What can hang from each mark:
Z_147: Z_34 Z_832
Z_850: Z_851
Z_334: Z_41
Z_41: Z_317 Z_597 Z_832
Z_34: Z_851
Z_317: Z_41 Z_851 Z_961
Z_851: Z_334 Z_850 Z_940
Z_822: Z_940
Z_597: Z_41
Z_961: Z_597 Z_850
Z_832: Z_851
Z_940: Z_822 Z_851

Each row was made from one small tree. The marks that hang from a mark follow it in brackets, in the order of their numbers. Every link used is in the known rows. Write each row's tree.
Known rows:
Z_940[Z_822 Z_851]: [  9  -7   0 -10 -36  12 -19 -16  14  -6   5  25 -54  -5  25  15  -7   2
   0  -1 -30  15   4 -34  13 -29  26   4 -18 -23  22 -12  14 -12   4  14
 -22]
Z_822[Z_940[Z_851[Z_334]]]: [ 22  -4 -10 -16 -31  31  -1 -11  11 -36 -14  11 -38  -7   9  25  -9   5
  22   9 -24  22 -12 -32  -9 -40  29  21 -11   8  -5  -8  15  -9   9   9
 -22]
Z_850[Z_851[Z_334[Z_41] Z_940]]: [ 34  -2 -21 -18 -13  24   0 -20   3   1  -1  17 -31 -36   2  26   7  26
   7   9 -19  27  -7 -26 -11 -21  27   0  -2  10   0  -8   8 -40  15  14
 -27]
Z_851[Z_334 Z_850 Z_940]: [ 21  -5   0 -25 -26   4 -12 -10  13  -5 -18  26 -39   6   6  29  11  12
   3   1 -28  19 -10 -37  13  -3  36   3  -5  16  -3   5 -24 -27  18   5
 -50]
Z_34[Z_851]: [ 18  -5   5 -12 -28  20   9  -8  15 -11 -13  23 -40  -9   3  20 -13  45
  16 -32 -42  26   3 -29 -16 -28  25 -23 -22  22   2   8  10  -7  -1  18
  -4]
Z_851[Z_334 Z_850 Z_940[Z_822]]: [ 20  -8   6 -23 -35 -12 -16 -13  14  -1  -9  25 -49   0  16  27  16  10
  -4  -2 -26  19  -6 -43  26  -3  37   9  -8   0   2   4 -29 -33  20   4
 -60]
Z_822[Z_940[Z_851]]: [ 19  -1  -6 -12 -31  33   3  -2  16 -42 -22  12 -43  -8   4  19 -12   8
  22   0 -28  22 -10 -31 -13 -42  22  15 -11  15  -1 -10  24  -7   4  13
 -17]
Z_334[Z_41[Z_317 Z_597]]: [ 11 -11 -18 -20  -1  22  -5   2  13   4 -16  11 -37 -13   2  23 -20  14
  14 -14 -21  12   4 -14 -12 -49   9 -14 -16   6   2 -11  22 -10   6  -2
 -11]
Z_832[Z_851[Z_850 Z_940[Z_822]]]: [ 16  -9 -15 -19 -16  -9 -15  -9  25 -15  -9  22 -49  -6 -12  10   8  15
   4  -6 -44  24  -4 -32   2 -11  25 -11  -3  16  27  -5   5 -43  11  28
 -34]
Z_961[Z_850]: [  1  -5  -2 -23 -17   9 -18 -28  13 -23 -16  30 -17 -13  -2  -1 -18  24
   2  -2 -36   2   5 -39 -11 -34  22  -7 -13  16   8   1   9   0  -1  18
 -12]
Z_940[Z_822]: [  6 -14   4 -13 -25   3  -8 -13  14 -12  -4  24 -57 -15  15  17 -16  19
  -1 -12 -27  14  12 -40  13 -27  23   4 -14 -10  14  -4   3 -20   2  13
 -19]
Z_334[Z_41]: [ 11  -9 -28 -20  -8  23  -2 -11   8 -10 -23  11 -44 -19   5  29 -17  20
  11 -12 -18  16   7 -25  -2 -39  17  -3 -15  17   5  -3  16 -10   9   5
  -9]
Z_147[Z_34 Z_832[Z_851[Z_940]]]: [ 12 -61   2 -26   0  21 -14 -11  16 -11  -7  18 -45  -4 -15  26 -11  23
  -2  -6 -37  27  -8 -17 -13 -20  -5 -22 -11   9  29 -21 -15 -30  27  16
   1]
Z_41[Z_317[Z_851[Z_850]] Z_597 Z_832]: [  2  -4  24 -16   1  13  -5  18  30   3  11  21 -24  -9   9  -1 -22  -1
  11 -11 -49  10   2   8 -24 -38   5 -21 -15 -16   1   1   2   7  -5   0
  -7]
Z_961[Z_597 Z_850]: [  3  -6   0 -37 -19   7 -29  -5   9 -29   3  30   3 -20  -7   6 -14  25
  -6   0 -43 -13   8 -46  -5 -25  13  -3 -19  23   6   1  25  10  -6  22
 -22]
Z_961[Z_597 Z_850[Z_851[Z_940]]]: [ 17   2  -1 -33 -19  10 -25  -4   9 -22   8  30   7 -36 -10   0   2  29
  -8   5 -43  -4  -1 -45 -16 -19   8  -6 -11  27   5  -6  31  -6  -5  30
 -28]
Z_41[Z_317[Z_851[Z_940]] Z_597]: [  9  -8  15 -24  -5  14  -8   4  13   4   2  20 -26 -14  -3  12 -16  18
   8 -19 -36   8  -5 -14 -31 -32   4 -35  -7  -1  -1 -10   0  -4  -2  -2
 -14]
Z_850[Z_851[Z_334 Z_940[Z_822]]]: [ 31  -5  -7 -16 -22  14  -2 -21   7  -1   7  25 -37 -34   9  19   7  26
   2   8 -26  25  -5 -34  -4 -15  29   3  -2  -3   5  -8   2 -44  12  17
 -32]
Z_597[Z_41[Z_317[Z_851] Z_832]]: [  5  -5  15 -18 -15  24  -1 -11  16   0  12  24 -30 -17  12  13 -48  18
   6 -15 -49   7  16   0 -25 -28  12  -5  -4  -6   7   4 -27   8   6   9
  -3]
Z_832[Z_851[Z_334 Z_850 Z_940]]: [ 23  -8 -23 -27 -11  -1 -14 -18  18 -12  -3  21 -36  -1 -12  19   9  13
  11  10 -40  23  -8 -29   0 -10  37  -6  -3  16  16   0  -6 -43  19  21
 -40]
Z_147[Z_34[Z_851[Z_334[Z_41]]] Z_832]: [ 13 -61  13 -23 -13  25  -2 -13  10  -2 -17  12 -40 -10   7  35 -13  30
   1 -22 -30  30  -5 -18  -1 -31   6 -21 -23   4   9  -9 -23 -12  31   5
   6]
Z_41[Z_832]: [  8  -4   2 -12  -5  26   0  -5  18 -10  16  27 -39  -6  13  14 -26  18
  12   1 -41  17   9  -8 -17 -32  17   6 -21  -1  10  10  12  -1   0  11
  -5]
Z_851[Z_334[Z_41] Z_850 Z_940[Z_822]]: [ 20  -8  -9 -21 -29 -11 -15 -13  10   5 -15  15 -51  -7  18  33  19   5
  -1  -5 -17  23  -7 -38  29 -12  31  11  -7   4   1   4 -23 -31  25   0
 -61]
Z_41[Z_317]: [ 10 -18   3 -19 -12  25  -3  -5  15  -8 -44  23 -36   1   1  13 -29  21
  10 -15 -33   9   9 -25 -28 -34  28 -13  -8   9   8 -14   5 -19  -3   2
   0]
Z_41[Z_317 Z_597]: [ 11 -14  10 -20  -5  21  -6   8  20   4  -6  24 -32   4  -3  12 -28  16
  13  -9 -37   6   5 -17 -20 -39  12 -24 -17  -4   3 -15  17 -11  -2   0
 -11]
Z_41[Z_317 Z_597 Z_832]: [ 10  -8  15 -12   5  26  -4  13  26  10  28  26 -29   5  10   5 -32  10
  15   1 -49  13   7   6 -30 -44   5 -13 -25 -17   6  -4  19  -3  -3   0
  -8]
Z_317[Z_41 Z_851[Z_940] Z_961[Z_597]]: [ 32 -13   0 -27 -21   0 -10  -7   8 -22 -12  30  12 -37   3  27  -3  32
 -21 -33 -42   0   0 -21 -14   1  -1  -5   2  22   5  12  23  -7   3  11
 -16]
Z_34[Z_851[Z_334 Z_850]]: [ 20  -5   6 -17 -33   8   5  -8  20 -10 -24  22 -35  -3  10  21   0  29
  12 -23 -39  25  -1 -31   6 -22  41 -13 -21  17  -7  14  -9 -14   8  14
 -20]
Z_961[Z_597[Z_41] Z_850]: [  2  -3   6 -36 -25   8 -28 -10   9 -23  19  32   5 -23  -4   8 -29  26
  -9  -1 -50 -18  14 -40   0 -22   6   0 -15  20   5   5   8  19   0  27
 -26]
Z_34[Z_851[Z_334 Z_850 Z_940]]: [ 27  -3   9 -15 -37   5   4  -9  14  -2 -14  25 -37   1   7  25  10  36
  13 -26 -40  31  -8 -31  -2 -12  34 -16 -16  25  -4  14 -12 -17  12  14
 -36]
Z_317[Z_41[Z_597 Z_832[Z_851]]]: [ 21  -5 -11 -14  -2  18 -10  -3  15  -6  25  43 -24 -19   6  16 -24  18
   5  -2 -48  12   9  12  -7 -26   5  -3 -27  -7  17  12  43 -11  11  14
 -17]
Z_147[Z_34[Z_851]]: [  3 -33   2 -22 -23  41  -2 -10  11  -7 -13  24 -39  -7 -11  16 -13  34
   2 -28 -33  18   1 -29 -13 -26   5 -20 -15  15  10   3  -8  -7   6  13
  11]

Write each row's tree:
[ 24 -11   0 -21 -28   2 -13 -29  -2   9  23  24 -48  -6  17  35   2  24
   0   3 -21  19  -4 -39   5 -12  30  10  -8  -7   5   3 -20 -29  18  -1
 -51] -> Z_851[Z_334 Z_940[Z_822]]
[ 27  -2 -18 -16  -5  26   0 -14  12   0  13  16 -27 -37  11  17  -5  16
  12  17 -24  24   0 -16  -4 -34  27   6 -11  -9  -2  -3  15 -29  12  15
 -18] -> Z_850[Z_851[Z_334[Z_41[Z_597 Z_832]]]]
[ 16 -11 -23 -28  -8   1 -13 -17  23 -20 -12  19 -32  -4 -10  17  -1   7
  12  12 -39  18  -1 -31   9 -19  42   0  -6   7  14   0  -3 -40  16  23
 -25] -> Z_832[Z_851[Z_334 Z_850]]
[ 12  -7 -14 -15   4  24  -3   5  15  10   7  12 -36 -10  11  18 -25   9
  17  -7 -30  16   6   1 -19 -51   5  -8 -22  -3   5  -4  24  -4   6  -3
 -11] -> Z_334[Z_41[Z_317 Z_597 Z_832]]
[ 29 -13  -2 -19 -21   2  -3 -25   9 -17 -26  29  -2 -31   7  22  -6  32
 -16 -36 -36  13  -4 -15 -17  -4   5  -7   5  16   7  12  10 -14   5   8
 -10] -> Z_317[Z_41 Z_851[Z_940] Z_961]
[ 14  -7 -24 -17   9  21  -7   3  17   8  13   9 -33 -14   2  15 -21   8
  20  -1 -35  20   4   2 -22 -51   8 -10 -18  -2  14  -5  27 -15   9   2
 -12] -> Z_334[Z_41[Z_317 Z_597 Z_832[Z_851]]]
[ 12  -7  -8 -16 -38   2 -23 -15  16   0  -8  14 -51  -6  35  20   8 -15
   1   6 -22  17   1 -35  36 -29  39  16 -16 -25  13  -6  -2 -19  18   6
 -39] -> Z_940[Z_822 Z_851[Z_334[Z_41] Z_850]]
[ 20 -19   9 -15  -4  23  -2   7  27  -4  -8  19  -8   8  11   9 -30  16
   4  -4 -51  10  11  -9 -38 -33  15   4 -14   0  11  -2  19 -14  -8   4
  -2] -> Z_41[Z_317[Z_961[Z_597]] Z_832]
[ 11  -3 -32 -16   2  16  -5  -4  18  -8  -6  10 -41 -18   5  18 -12   9
  16  -5 -32  23   5  -8  -4 -39  18   2 -14  12  14   4  19 -14  12  12
 -12] -> Z_334[Z_41[Z_832[Z_851[Z_850]]]]
[  7 -33   8 -20 -29  32  -3 -12   8   0  -1  25 -47  -8  -8  17  -5  37
  -3 -32 -33  21  -4 -31 -14 -19   0 -21 -13  13  14   2 -12 -13   8  13
  -4] -> Z_147[Z_34[Z_851[Z_940[Z_822]]]]
[ 13   0  -1 -33 -17  11 -23  -5  13 -28   0  28   9 -40  -8  -2  -6  25
  -7   6 -43  -8   6 -44  -9 -24  15  -4 -14  22   4  -7  34  -4  -7  32
 -17] -> Z_961[Z_597 Z_850[Z_851]]
[ 10 -66  -8 -30   4  21 -16 -18  12  -9 -10  10 -39 -11  -6  32 -14  14
   1   4 -29  25  -3 -16   0 -30   7 -11 -13  -3  25 -19 -19 -31  36  10
   2] -> Z_147[Z_34 Z_832[Z_851[Z_334[Z_41]]]]
[ 21   0 -13 -16 -31  24  -2  -1  16 -38 -33   6 -40  -9  10  23  -1  -4
  21   5 -22  24 -14 -31   4 -42  30  22 -10  13  -7  -8  13 -11  13   8
 -28] -> Z_822[Z_940[Z_851[Z_334[Z_41] Z_850]]]
[ 24  -4  10  -7 -37   8   7 -10  10  -1   2  25 -49 -10   7  22   1  48
  10 -37 -41  31  -2 -32 -15 -20  17 -23 -18  19   8   7   5 -15   2  16
 -25] -> Z_34[Z_851[Z_940[Z_822]]]
[ 15  -3 -17 -21 -28  21 -17 -13  16  -7 -20  18 -37   2  20  25   3 -11
  10  10 -26  15  -2 -26  18 -30  41   7 -15  -4   6  -7   4  -9  16   6
 -26] -> Z_940[Z_851[Z_334[Z_41] Z_850]]
[ 12  -2  -6 -13   9  17  -9   3  27  -1  65  27 -32  -5  -2   6 -20  12
  19  16 -52  19   1   4 -14 -37   3  -8 -26 -14  15   6  28  -9   4  20
 -18] -> Z_41[Z_597 Z_832[Z_851]]
[  3  -2  13 -33 -21  12 -27  -5  12 -15  23  31   9 -19   2   3 -34  21
  -7   0 -56 -16  15 -26 -17 -28   4   0 -17  12   7   4   7  19  -3  19
 -22] -> Z_961[Z_597[Z_41[Z_317 Z_832]] Z_850]
[ 13   0 -11 -24 -12  12 -16 -32  10 -13   0  24  -5 -35   2  -1  -5  19
   3  12 -29   9  -3 -32  -5 -38  22  -3 -12   3   0  -4  13 -15   7  21
 -21] -> Z_961[Z_850[Z_851[Z_334[Z_41[Z_597]]]]]
[ 13  -9  -1 -16 -38  11 -22 -26   9   2  18  22 -48  -5  32  23  -3  -2
   1  12 -25  15   2 -35  19 -29  37  15 -15 -33  15  -9   1 -16  13   7
 -32] -> Z_940[Z_822 Z_851[Z_334]]
[ 12   2   0 -16 -15  15  -5 -11  22  -5  31  29 -39  -6   4  15 -35  19
   7  -1 -56  17  10  -5  -7 -18  10   1 -10   5  17   9 -16  -7  13  25
 -23] -> Z_597[Z_41[Z_832[Z_851[Z_850 Z_940]]]]
[ 13  -6  11 -14 -33  -8 -11   4  22 -11 -27  28 -59   0   6  16  10  14
  -3 -20 -34  20  -4 -40  16  -5  19  -5  -7  16  12  -1  -9 -26   6  15
 -44] -> Z_851[Z_850 Z_940[Z_822]]
[ 21  -7 -14 -14  -6  20  -8 -13  11 -14  -1  41 -26 -21   8  17 -25  21
   5  -7 -46  12  12   6 -11 -21  18   4 -19   2  22  11  36 -16  10  16
 -10] -> Z_317[Z_41[Z_832[Z_851]]]
[ 34  -1 -11 -18 -17  23  -1 -21   7  -3   2  23 -29 -30   2  20   5  29
   7  11 -26  25  -7 -30 -13 -16  31  -1  -2   7   1  -8   6 -40  12  16
 -26] -> Z_850[Z_851[Z_334 Z_940]]
[ 23  -2 -14 -16 -27  31  -3  -5  12 -31  -2   6 -37 -13   8  28  -8   2
  25   9 -20  21 -15 -28  -5 -49  22  19 -15   6  -8  -8  20  -7  12   6
 -30] -> Z_822[Z_940[Z_851[Z_334[Z_41[Z_597]]]]]
[ 27  -8 -37 -26  -3   7 -14 -25   5   0  30  14 -34 -12 -11  29   3  20
  16  13 -32  26  -9 -21 -11 -25  23  -8  -8   8  15  -2   8 -38  23  13
 -39] -> Z_832[Z_851[Z_334[Z_41[Z_597]] Z_940]]
[ 16 -17  -8 -26 -14  -5  -4 -19  26 -21 -36   3  -6 -20  12  20   2   7
  -6 -15 -24  16  -6 -35  10 -20  29   3   8   5  -8  10 -23 -15   7   5
 -12] -> Z_317[Z_851[Z_334[Z_41] Z_850] Z_961]
[ 10  -8 -19 -14  -1  27  -1  -3  11   3 -21  11 -38 -13  13  20 -26  11
  15 -11 -26  19   9  -4 -24 -46  17  -1 -15   7   9  -4  17 -10   6  -4
  -4] -> Z_334[Z_41[Z_317 Z_832]]
[ 18  -4   1 -12  -7  23  -7   0  12  -5  18  46 -27 -18  14  19 -27  21
   1  -8 -44   8  11   9  -3 -25   3  -1 -29  -6  10  12  38  -1   8   8
 -16] -> Z_317[Z_41[Z_597 Z_832]]
[ 11  -8   4 -15 -43   2 -25 -15  19  -5  -5  22 -49   1  32  17   7 -12
  -1   7 -27  15   1 -38  35 -23  41  15 -15 -28  15  -6  -5 -19  14  10
 -38] -> Z_940[Z_822 Z_851[Z_334 Z_850]]
[ 33  -4 -17 -16 -18  15  -3 -21   4   3   3  16 -38 -41  12  24  10  23
   4   5 -18  27  -5 -30  -2 -22  26   4  -3  -1   4  -9   5 -44  16  14
 -33] -> Z_850[Z_851[Z_334[Z_41] Z_940[Z_822]]]
[ 31  -2  -5 -15 -29  14   4 -17   3  11  18  18 -34 -10   8  35   3  42
  19 -22 -32  31  -9 -23 -13 -27  21 -19 -22  17  -6  11   1 -12  14   5
 -35] -> Z_34[Z_851[Z_334[Z_41[Z_597]] Z_940]]
[ 21 -16   1 -12  12  15  -6   3  37   6  31  17 -10  12  -2  -1 -27   9
  14   7 -58  20   1   6 -38 -44   5 -12 -17 -17  19  -3  28 -28  -2   9
 -10] -> Z_41[Z_317[Z_961] Z_597 Z_832[Z_851]]
[ 10  -8 -16 -23 -10  14  -3  -3   9  -5 -49   7 -37 -23   3  22 -11  13
   9 -27 -21  16   1 -20 -16 -33  18 -16   0  20   3  -8   0 -10   8  -2
 -10] -> Z_334[Z_41[Z_317[Z_851[Z_850 Z_940]]]]
[ 20 -10 -20 -19 -13   0 -13 -20  13 -11  14  22 -47 -12 -12  16  -2  25
  10  -1 -41  24  -2 -31 -13 -17  19 -12  -5  10  28  -7  11 -40  10  24
 -29] -> Z_832[Z_851[Z_940[Z_822]]]
[  8  -4   4 -15 -13  19  -5  -7  25  -2   6  26 -34  -3   5   9 -44  14
  10  -5 -58  12  15   0 -19 -28  18  -3  -8  -2  17   1 -16 -11   9  17
 -12] -> Z_597[Z_41[Z_317 Z_832[Z_851[Z_850]]]]
[ 10 -60  23 -19 -16  28   1  -4  17  -9 -22  18 -45  -5   2  27 -18  35
   0 -28 -38  27  -2 -19  -7 -29  -1 -27 -23  10  14 -11 -18  -9  21  12
  14] -> Z_147[Z_34[Z_851] Z_832]
[ 13  -6  -8 -26 -21  -1 -10 -27  -4  -1  10  10 -36 -41  14  33   4  20
   0 -14 -15  15  -7 -32  -1 -19  21  -5   2  -2  -3   4 -26  -9  15  -2
 -30] -> Z_317[Z_851[Z_334[Z_41] Z_940[Z_822]]]
[ 18  -2   1 -27 -26  -1 -12 -18   1 -13 -31  35 -18 -39  12  27   6  16
 -10 -25 -31   9  -5 -13   7   1  24  -3   0  10  -2  14 -13  -7  19   2
 -30] -> Z_317[Z_41 Z_851[Z_334 Z_850 Z_940]]
[ 12  -9 -10 -23 -12  11  -8  -5  18  -2 -34  13 -32  -3  19  23  -5  -5
   9   3 -25  16   3 -17  12 -32  43  12 -12   0  -4   5 -15 -18  18  -4
 -28] -> Z_851[Z_334[Z_41[Z_317 Z_832]] Z_850]
[ 12  -8 -27 -16   4  18  -4  -1  16  -2 -25   9 -36 -12   5  13 -17   6
  18  -8 -34  22   8  -3 -21 -44  21  -4 -11   9  17  -4  18 -19   9   5
  -7] -> Z_334[Z_41[Z_317 Z_832[Z_851[Z_850]]]]
